Each row comes from the steps of one walk. Every step used is in the known rows, and no mark comes twice. Write the walk behind each row, first mark first.
In the rows, 128 means zero.
Known rows:
topop/somu: [133 129 100 172 133 113 106 144  97 125 138 117 147 112 151 130 141 135
  95 123]
somu/fiviz: [126 125 110 117 150 148 130 140 115 137 119 164 141 134 144 120 125 159
 163 152]
somu/pibiv/fiviz/vugez: [157 202 154 114 131 115 109 139 219 162 131 128 128 135 160 173 191 159
 143 128]
fiviz/vugez/pibiv/sidifa: [136 142  93  50 141 147 141 138 102 158 143 104 123 136 112  68 168 161
 182 137]
vugez/pibiv/somu: [156 135 112 119 158 109 125 111 110 119 144 124 140 171 101 126 138 165
 132 149]
vugez/pibiv/sidifa: [135 112  87  89 129 141 140 118  87 139 128 107 123 168  89  59 130 160
 154 143]
pibiv/sidifa/somu/fiviz/reni: [160 133  58  87 165 135  98 115  50 145 114 150 102 200 143  80 128 183
 149 133]
topop/somu/fiviz: [131 125  81 163 154 135 109 155  83 135 129 153 160 119 168 122 140 166
 130 146]
pibiv/vugez: [140  98 138 112 102 142 144 133 132 145 123 125 145 111 149 107 167 128
 153 155]
vugez/pibiv: [124 107 120 118 127 155 134 129 125 129 136 128 131 144  94 111 141 151
 167 156]
vugez/pibiv/fiviz/reni: [159 120 144 150 128 125  91 104 150 130 146 145 117 191 107 117 188 195
 172 138]
pibiv/reni: [154 151 132 132 137 115  80 148 149 101 120 160 140 131 120 112 116 109
 150  90]
somu/fiviz/vugez/pibiv/sidifa: [135 138  74  39 161 170 144 152  89 166 134 140 137 145 129  61 165 191
 216 159]
pibiv/somu: [160 154 121 129 159  82 120 111 112 119 135 125 137 157 134 145 125 142
  92 121]
topop/somu/fiviz/reni: [140 130  98 173 137 127  75 162  77 135 156 149 122 125 166 112 169 181
 127 129]
vugez/pibiv/fiviz: [150 115 129 139 144 133 122  97 155 130 118 150 151 185 109 127 157 179
 175 155]
pibiv/sidifa/somu/fiviz: [152 128  41  75 182 142 131 110  57 146  87 155 140 195 145  89  97 167
 151 151]
sidifa/somu/pibiv: [145 164 103 120 132 137 111 127 152 143 109 122 112 160 129 168 118 130
 111 149]
vugez/pibiv/sidifa/somu/fiviz: [149 108  34  65 182 169 137 109  53 147  94 156 142 210 111  73 110 190
 192 179]
pibiv/fiviz/reni: [164 141 153 161 129  98  84 103 154 128 138 145 114 175 141 134 175 171
 132 109]
topop/pibiv/fiviz/reni: [176 146 142 150  97 118 106 110 164 103 123 123  93 194 118 112 160 198
 130 127]
sidifa/somu: [143 128  94 115 159 135 122 106 106 126 102 140 134 164 133 149 111 128
 133 140]
somu/fiviz/pibiv: [124 152 114 112 128 152 121 160 159 156 131 150 112 131 143 140 164 171
 161 164]

Write each row's walk:
[158 132 114 105 107 151 126 130 155 158 105 118 129 142 150 146 159 130
 134 175] -> sidifa/somu/pibiv/vugez
[151 142  58  36 172 155 136 118  80 155 117 115 131 174 117  89 150 162
 187 148] -> fiviz/vugez/pibiv/sidifa/somu
[154 132  61  87 161 122 128  95  69 137  96 119 127 187 128  99 101 135
 118 127] -> pibiv/sidifa/somu
[135 155  79  85 130 138 128 150 122 167 126 130 105 155 138  88 152 179
 147 151] -> somu/fiviz/pibiv/sidifa
[153 159  48  37 194 149 132 131  69 164 100 151 141 165 166  98 135 169
 180 142] -> pibiv/sidifa/somu/fiviz/vugez
[153 102 127 103  71 163 166 138 144 119 109 103 126 131 126  83 152 156
 149 173] -> topop/pibiv/vugez
[156 168 142 109 158 114 118 119 172 147 122 145 151 140 166 151 183 157
 165 119] -> pibiv/fiviz/vugez
[145 168  79 149 109 100 101 152 105 153 141  78 116 130 142 100 139 145
  61 118] -> topop/somu/pibiv/sidifa
[129 154  84 157 133 138  98 174 126 154 142 140 132 115 167 143 176 178
 129 158] -> topop/somu/fiviz/pibiv
[139 126 140 108  82 146 134 151 176 163 137 111 116 108 148 127 205 139
 151 166] -> fiviz/pibiv/vugez
[152 160 129  81 149 150  87 169 159 119 141 156 145 117 111 105 165 135
 217 111] -> fiviz/vugez/pibiv/reni
[182 178 128 152 133 107  68 102 176 142 120 138  97 206 142 175 166 174
 115 131] -> sidifa/somu/pibiv/fiviz/reni
[136 164 110 177 106 115  94 162 142 142 146  99 123 107 148 150 150 136
  75 132] -> topop/somu/pibiv
[173 204 118 101 161 123 102 117 196 160 105 139 135 172 166 193 172 159
 146 140] -> sidifa/somu/pibiv/fiviz/vugez
[150 111  53  76 160 149 134  96  66 138 103 120 130 203  95  80 114 159
 157 157] -> vugez/pibiv/sidifa/somu
[147 134 120 161  81 129 111 167 147 158 141  96 143  90 169 129 189 136
  98 157] -> topop/somu/pibiv/vugez
[171 186 107 123 142 124  62 146 174 115 101 153 125 162 122 154 105 112
 132 111] -> sidifa/somu/pibiv/reni
[125 138 125  78 140 162 135 149 140 146 148 125 132 115 118 120 178 154
 196 149] -> fiviz/vugez/pibiv
[164 135 110 120 163 124  95 129  91 127 163 156 117 185 114 108 166 212
 161 155] -> vugez/pibiv/somu/fiviz/reni
[152 160  64  82 140 125 119 115 112 155 109 104  99 183 127 119 138 148
 117 139] -> fiviz/pibiv/sidifa/somu
[155 185 141 136 111 117  69 167 196 117 128 142 117 125 118 133 123 112
 127  99] -> somu/pibiv/reni
[143 157  81  65 192 163 127 140 107 153 106 172 148 143 173 148 146 161
 195 156] -> sidifa/somu/fiviz/vugez
[158 184 125 125 139  87 110 130 157 137 148 111 109 152 132 165 163 154
  90 133] -> fiviz/pibiv/somu
[139 156  52 129 136 123 105 164  90 165 136 119 123 139 161  92 167 187
 115 146] -> topop/somu/fiviz/pibiv/sidifa
